Each row was made from one walk, in order. Every step used is in the known rows, and no mark comes twice. Write each row's walk.
Known rows:
vuduk/vozu: [-0.05 -0.41  0.62  0.29 -1.15 -0.50  1.31  0.52 -0.01  2.08  1.50  0.64
  2.22  1.18 -0.06  0.21  0.19 -0.15  0.32 -0.21  0.27]
vozu/modamur/vivor/sedu/nela/daro: [-0.86  0.88 -1.19  4.53  0.83 -0.16 -1.03  1.39  0.22  2.30 -4.42 -0.34
 -2.68  0.48 -0.19  1.32  2.70 -1.43 -0.28  1.50  0.56]
modamur/vivor/vuduk/nela/daro: [ 0.93 -1.53 -0.17  0.65 -0.31 -1.96 -1.81  3.14  0.72  1.59 -2.33 -1.55
 -5.86  2.23  0.47 -0.17  0.33  0.27  0.32  0.45 -1.07]
sedu/nela/modamur: [-1.07 -1.43 -2.41 -0.11  1.98  1.74 -0.42  0.65 -0.37 -0.15  1.95  0.50
 -2.69 -1.10 -0.05  1.07  0.62 -1.25 -0.05  1.65  0.69]
sedu/vozu/modamur/vivor/vuduk: [ 1.60 -1.57  2.61  3.62 -1.18 -0.64 -0.62  5.52  0.96  1.59 -2.61  1.47
 -4.22  1.28  1.11 -0.17  1.17  0.35  0.86 -0.91 -0.65]
daro/vivor/vuduk: [ 0.48 -1.45  0.87 -0.43 -0.83 -1.54 -0.54  0.69 -0.50  2.01 -0.30 -0.29
 -0.67  0.83 -0.99 -0.19 -0.71  0.83  0.54  1.28 -0.18]
sedu/vozu/modamur/vivor/vuduk/nela: [ 1.83 -2.84  1.93  2.30 -1.17 -1.10 -1.10  6.12  1.35  0.67 -4.12  1.19
 -5.20  1.16  1.35 -0.48  0.90  1.59  0.94  0.22 -1.84]
daro/vivor/vuduk/vozu/modamur: [ 0.64 -2.61  1.81  1.70 -2.57 -2.41  1.02  1.54 -0.65  3.90 -0.25  2.69
  2.66  3.34 -0.22  0.29  0.16  0.60  1.52  1.91 -0.56]
nela/vuduk/vozu: [ 0.09  0.95  1.64 -0.79 -1.03 -0.43  1.29 -0.40  0.44  1.37  3.17  2.00
  2.78  1.26 -0.02 -0.25 -0.24 -0.47 -0.09  0.60  0.66]
sedu/vozu: [ 0.97 -1.40  0.79 -0.38  0.04  0.18 -0.13  1.96  0.27  0.22 -1.53 -0.22
 -1.75 -1.81  0.48 -0.29  0.14  0.76  0.27 -1.14 -0.48]
nela/daro/vivor: [ 0.28 -0.86 -0.39 -1.05  0.03 -1.71 -0.36 -0.93 -1.22  1.57 -2.66 -1.11
  0.55 -0.05 -0.81  0.53  0.06  0.49  0.08  1.69 -0.31]
daro/vivor/modamur: [ 0.11  0.08  0.68 -2.82 -0.88 -1.12  0.39 -2.69 -1.75  0.62 -2.16  0.84
  0.00 -1.40 -1.40  1.56 -0.76 -0.22  0.33  0.40  0.24]
modamur/vivor: [-0.06  2.20  0.88  1.40 -0.50  0.01  0.03  1.44  0.37 -0.02 -1.14 -0.72
 -2.04 -0.05 -0.37  0.43  0.76 -0.61 -0.69 -0.62  0.98]
modamur/vivor/sedu/nela/vuduk/vozu: [-1.45  3.57  0.96  2.09 -0.20  0.41  0.64  0.76  1.04  2.79  1.31  0.14
 -0.47 -0.16 -1.43  0.78  1.44 -1.68 -1.19  0.83  2.65]
vozu/modamur/vivor/vuduk/nela/daro: [ 1.23 -2.58  0.35  2.78 -0.73 -2.06 -1.57  3.63  0.71  1.47 -3.87  0.72
 -4.29  3.50  1.28 -0.02  1.09  0.38  0.87  1.33 -2.01]
vozu/modamur/vivor/vuduk/nela: [ 1.03 -1.75  1.16  2.62 -1.22 -1.37 -1.10  3.75  1.01  0.48 -2.72  1.37
 -3.59  2.90  0.92 -0.18  0.70  0.62  0.79  1.30 -1.38]
modamur/vivor/vuduk: [ 0.35  0.80  1.18  2.24 -0.80 -0.59 -0.58  2.70  0.72  1.46  0.42 -0.53
 -3.89  1.70 -0.17  0.02  0.00 -0.40 -0.09 -0.56  0.48]
sedu/nela/vuduk/vozu/modamur: [-0.82 -0.33  0.38  1.58 -1.04  0.13  1.08 -1.57  0.16  0.63  2.06  4.08
  2.19  2.80  0.62  0.42  1.07 -0.91  0.08  2.60  1.04]
daro/vivor: [-0.05  0.09  0.58 -0.86 -0.59 -0.81  0.09 -0.35 -0.83  0.74 -1.57 -0.34
  1.16 -0.85 -1.16  0.36 -0.23  0.95 -0.31  1.30  0.32]
vivor/vuduk/vozu: [ 0.44 -1.91  0.84  0.64 -1.60 -1.39  0.62  1.56  0.33  3.40  2.57  0.95
  0.40  2.85  0.14 -0.27 -0.34 -0.10  0.85 -0.47 -0.25]
vivor/sedu/nela/vuduk/vozu/modamur: [-1.17  0.59  0.35  2.11 -0.01  0.11  0.90 -0.42  0.44  2.78  0.85  3.26
  3.21  0.98 -0.26  0.49  1.42 -1.18  0.16  2.30  0.71]
sedu/nela/modamur/vivor: [-1.15  0.86 -1.65  1.77  1.39  1.87 -0.34  2.41  0.07 -0.27  1.05 -0.19
 -4.90 -1.13 -0.40  1.58  1.46 -1.73 -0.76  1.06  1.58]
vozu/modamur/vivor: [ 0.45  1.17  1.30  3.50 -1.00 -0.16  0.20  2.25  0.25  0.02 -2.38  1.31
 -0.87  1.38  0.43  0.65  1.54 -0.56 -0.07  0.49 -0.05]
daro/vivor/sedu: [-0.34  0.92  0.95  0.31  0.42 -0.99  0.03  0.70 -0.45  2.70 -2.54 -1.33
  1.35 -2.53 -2.09  0.39  0.14  0.57 -0.09  1.01  0.04]

Which walk is each row?
[-1.59  0.65 -0.96  0.23  0.73 -0.08 -0.39 -0.43 -0.72  2.20 -2.33 -1.59
 -0.12 -2.26 -2.21  0.84  0.61 -0.03 -0.35  2.17  1.58] : daro/vivor/sedu/nela
[ 1.04 -1.55  1.36  2.21  0.48 -0.09 -0.06  3.63  0.64  2.31 -4.02  1.11
 -0.13 -2.17  0.47 -0.02  1.35  0.63  0.79 -0.50 -1.82] : vivor/sedu/vozu/modamur
[ 0.43 -0.68  0.98  2.23 -0.68 -0.12  0.64  5.16  0.58  3.59  3.46  0.89
 -3.09  1.51 -0.09  0.86  0.54 -1.37  0.30 -0.35 -0.06] : nela/modamur/vivor/vuduk/vozu
[ 1.02 -0.18  2.08  3.09 -0.87  0.10  0.10  3.87  0.61  0.00 -3.92  1.14
 -2.70 -0.20  0.90  0.34  1.80  0.28  0.30 -0.49 -0.21] : sedu/vozu/modamur/vivor
[-0.27  2.99  1.15  2.80  0.39 -0.05 -0.05  2.61  0.92  1.96 -2.01 -1.75
 -1.72 -1.84 -1.37  0.55  1.07 -0.81 -0.77 -0.84  0.59] : modamur/vivor/sedu
[ 1.28 -2.12  1.16  1.63 -0.40  0.04  0.10  2.39  0.14  0.12 -2.91  2.01
 -0.27 -0.39  1.31 -0.14  1.06  0.77  0.91  0.00 -1.24] : sedu/vozu/modamur
[ 0.09  1.83  1.68  4.59 -0.08 -0.23  0.06  3.13  0.78  1.87 -3.32  0.57
 -0.50 -0.43 -0.38  0.70  1.91 -0.86 -0.18  0.12 -0.05] : vozu/modamur/vivor/sedu
[ 0.55 -0.32  0.38  2.08  0.42  0.37 -0.66  5.10  0.56  1.61  1.96  0.15
 -5.20  0.26 -0.11  0.66  0.17 -1.16  0.02  0.11 -0.36] : nela/modamur/vivor/vuduk
[ 0.19 -1.53  0.92  1.72 -1.75 -0.89  1.66  0.65  0.05  1.87 -0.17  2.96
  3.52  2.43  0.70  0.38  1.08 -0.22  0.81  0.76 -0.65] : vuduk/vozu/modamur
[-1.15  3.43  0.89  3.57  0.69  0.82 -0.44  0.94  0.90  0.82 -1.54  1.62
 -1.24 -0.04 -0.54  0.70  1.83 -1.38 -1.02  2.28  1.45] : vozu/modamur/vivor/sedu/nela/vuduk
[ 0.05  2.94  3.28  3.95 -0.97 -0.69  1.39  2.47  1.04  3.14 -0.36  2.77
  2.41  0.88 -0.36  0.52  1.65 -1.33 -0.40  0.78  0.58] : nela/vuduk/vozu/modamur/vivor/sedu
[ 0.32 -0.41 -0.21  0.04  0.91  0.52 -0.56  4.35  0.71 -0.30 -0.80 -0.45
 -4.73 -1.26  0.11  0.86  0.81 -0.08 -0.26  1.12 -0.55] : vuduk/nela/modamur/vivor
[-1.36  1.19  0.39  4.98 -0.83 -0.01  1.09  2.16  0.62  3.37 -1.80  1.13
  0.13  0.96 -0.66  1.29  2.70 -1.39 -0.16  1.12  1.11] : vuduk/vozu/modamur/vivor/sedu/nela
[ 1.10 -3.86 -1.00 -0.90  0.33 -1.98 -1.89  1.29  0.41  1.62 -1.63 -0.80
 -3.52  2.09  0.85 -0.60 -0.51  0.84  0.89  0.97 -1.99] : vivor/vuduk/nela/daro
[ 0.75 -3.06 -0.21 -1.01 -0.27 -1.15 -1.29  1.97  0.73  0.53 -0.26 -0.21
 -2.77  1.51  0.52 -0.70 -0.76  1.26  0.88  0.77 -1.42] : vivor/vuduk/nela
[-1.21  1.78 -0.07  4.69  0.33  0.61 -0.30  1.95  0.55  1.53 -3.23  0.35
 -1.93 -0.13 -0.62  1.01  2.42 -1.25 -0.33  1.42  1.14] : vozu/modamur/vivor/sedu/nela
[ 1.22 -2.37  1.25  1.61  0.80 -1.70 -0.50  3.00 -0.64  3.58 -6.51 -0.02
  0.57 -2.32 -0.39  0.41  1.42  1.11  0.94  1.18 -1.67] : nela/daro/vivor/sedu/vozu/modamur
[ 0.07  0.48 -0.08  1.54  1.98  0.55 -0.71  5.66  1.09  1.71 -1.82 -1.30
 -4.08 -3.14 -0.71  0.84  1.09 -0.43 -0.36  0.68 -1.02] : vuduk/nela/modamur/vivor/sedu
[-0.82 -1.09 -0.94  2.46 -0.15  0.58  0.28  4.07  0.56  3.19  3.69  0.69
 -4.86  1.85 -0.31  1.25  1.01 -1.81  0.05  0.92  1.15] : sedu/nela/modamur/vivor/vuduk/vozu
[-0.19  1.55  2.16  4.96 -1.09 -0.75  1.41  3.66  0.82  3.99 -2.05  1.16
  1.93  0.66 -0.54  0.90  2.09 -1.12  0.21 -0.18  0.07] : vuduk/vozu/modamur/vivor/sedu
[-1.34 -0.63 -2.32  0.92  2.91  1.73 -0.72  1.90  0.12  1.84  0.88 -0.42
 -2.10 -2.76 -1.03  1.26  1.03 -1.29 -0.19  1.42  0.20] : vivor/sedu/nela/modamur
[-0.09  1.88  0.54  2.75  1.71  1.14 -0.19  4.99  0.54  2.37 -0.28 -0.98
 -2.99 -3.04 -1.10  1.18  1.29 -1.42 -0.68 -0.12 -0.02] : nela/modamur/vivor/sedu
[ 1.06 -0.99  0.77  0.85  1.98  0.60 -0.80  7.58  1.34  2.04 -3.23 -1.48
 -5.80 -4.72 -0.35  0.66  1.33  0.46 -0.08 -0.51 -1.43] : vuduk/nela/modamur/vivor/sedu/vozu
[ 0.16  0.80  1.89  3.54 -2.07 -0.69  1.67  2.21  0.46  1.85 -1.02  2.12
  1.34  2.37  0.39  0.79  1.69 -0.74  0.25  0.20  0.51] : vuduk/vozu/modamur/vivor
[-1.60  1.68  0.71 -0.69 -0.23 -0.57  0.81 -1.28 -0.26  3.60  0.90  0.47
  2.96 -1.06 -2.18  0.70  0.39 -0.40 -0.61  2.78  2.00] : daro/vivor/sedu/nela/vuduk/vozu
[ 0.45 -2.51 -1.18 -1.48  1.39  0.40 -0.61  2.67  0.27 -0.15  0.21  0.45
 -2.41 -1.33  0.44  0.29  0.04  0.46  0.41  1.48 -1.53] : vuduk/nela/modamur
[-1.74  2.71 -0.55  2.96  0.90  0.89 -0.55  1.21  0.71  1.57 -1.83 -1.84
 -3.24 -1.42 -1.45  0.95  1.58 -1.23 -1.08  0.40  1.94] : modamur/vivor/sedu/nela
[-1.20  2.16  1.08  2.89 -1.78  0.27  1.08 -0.04  0.47  0.67  0.94  3.23
  0.22  2.90  0.26  0.77  1.66 -1.37 -0.43  2.26  1.92] : sedu/nela/vuduk/vozu/modamur/vivor
[ 0.79 -2.22  0.04 -0.27 -0.24 -2.44 -1.12  0.44 -0.89  2.88 -1.41 -1.01
 -1.35  1.54 -0.66 -0.04 -0.43  0.42  0.67  1.44 -0.79] : nela/daro/vivor/vuduk
[-1.53  0.73 -1.54  0.85  1.33  0.72 -0.61 -0.17  0.14  1.56 -0.71 -0.87
 -1.02 -1.54 -1.11  0.46  0.90 -0.73 -0.46  0.66  0.90] : vivor/sedu/nela
[-0.39 -2.54 -1.75 -0.58  0.29 -1.54 -1.71 -1.18 -1.11  2.49 -1.10 -1.15
 -3.12  1.72 -0.80  0.56 -0.12  0.14  0.50  2.56  0.43] : sedu/nela/daro/vivor/vuduk
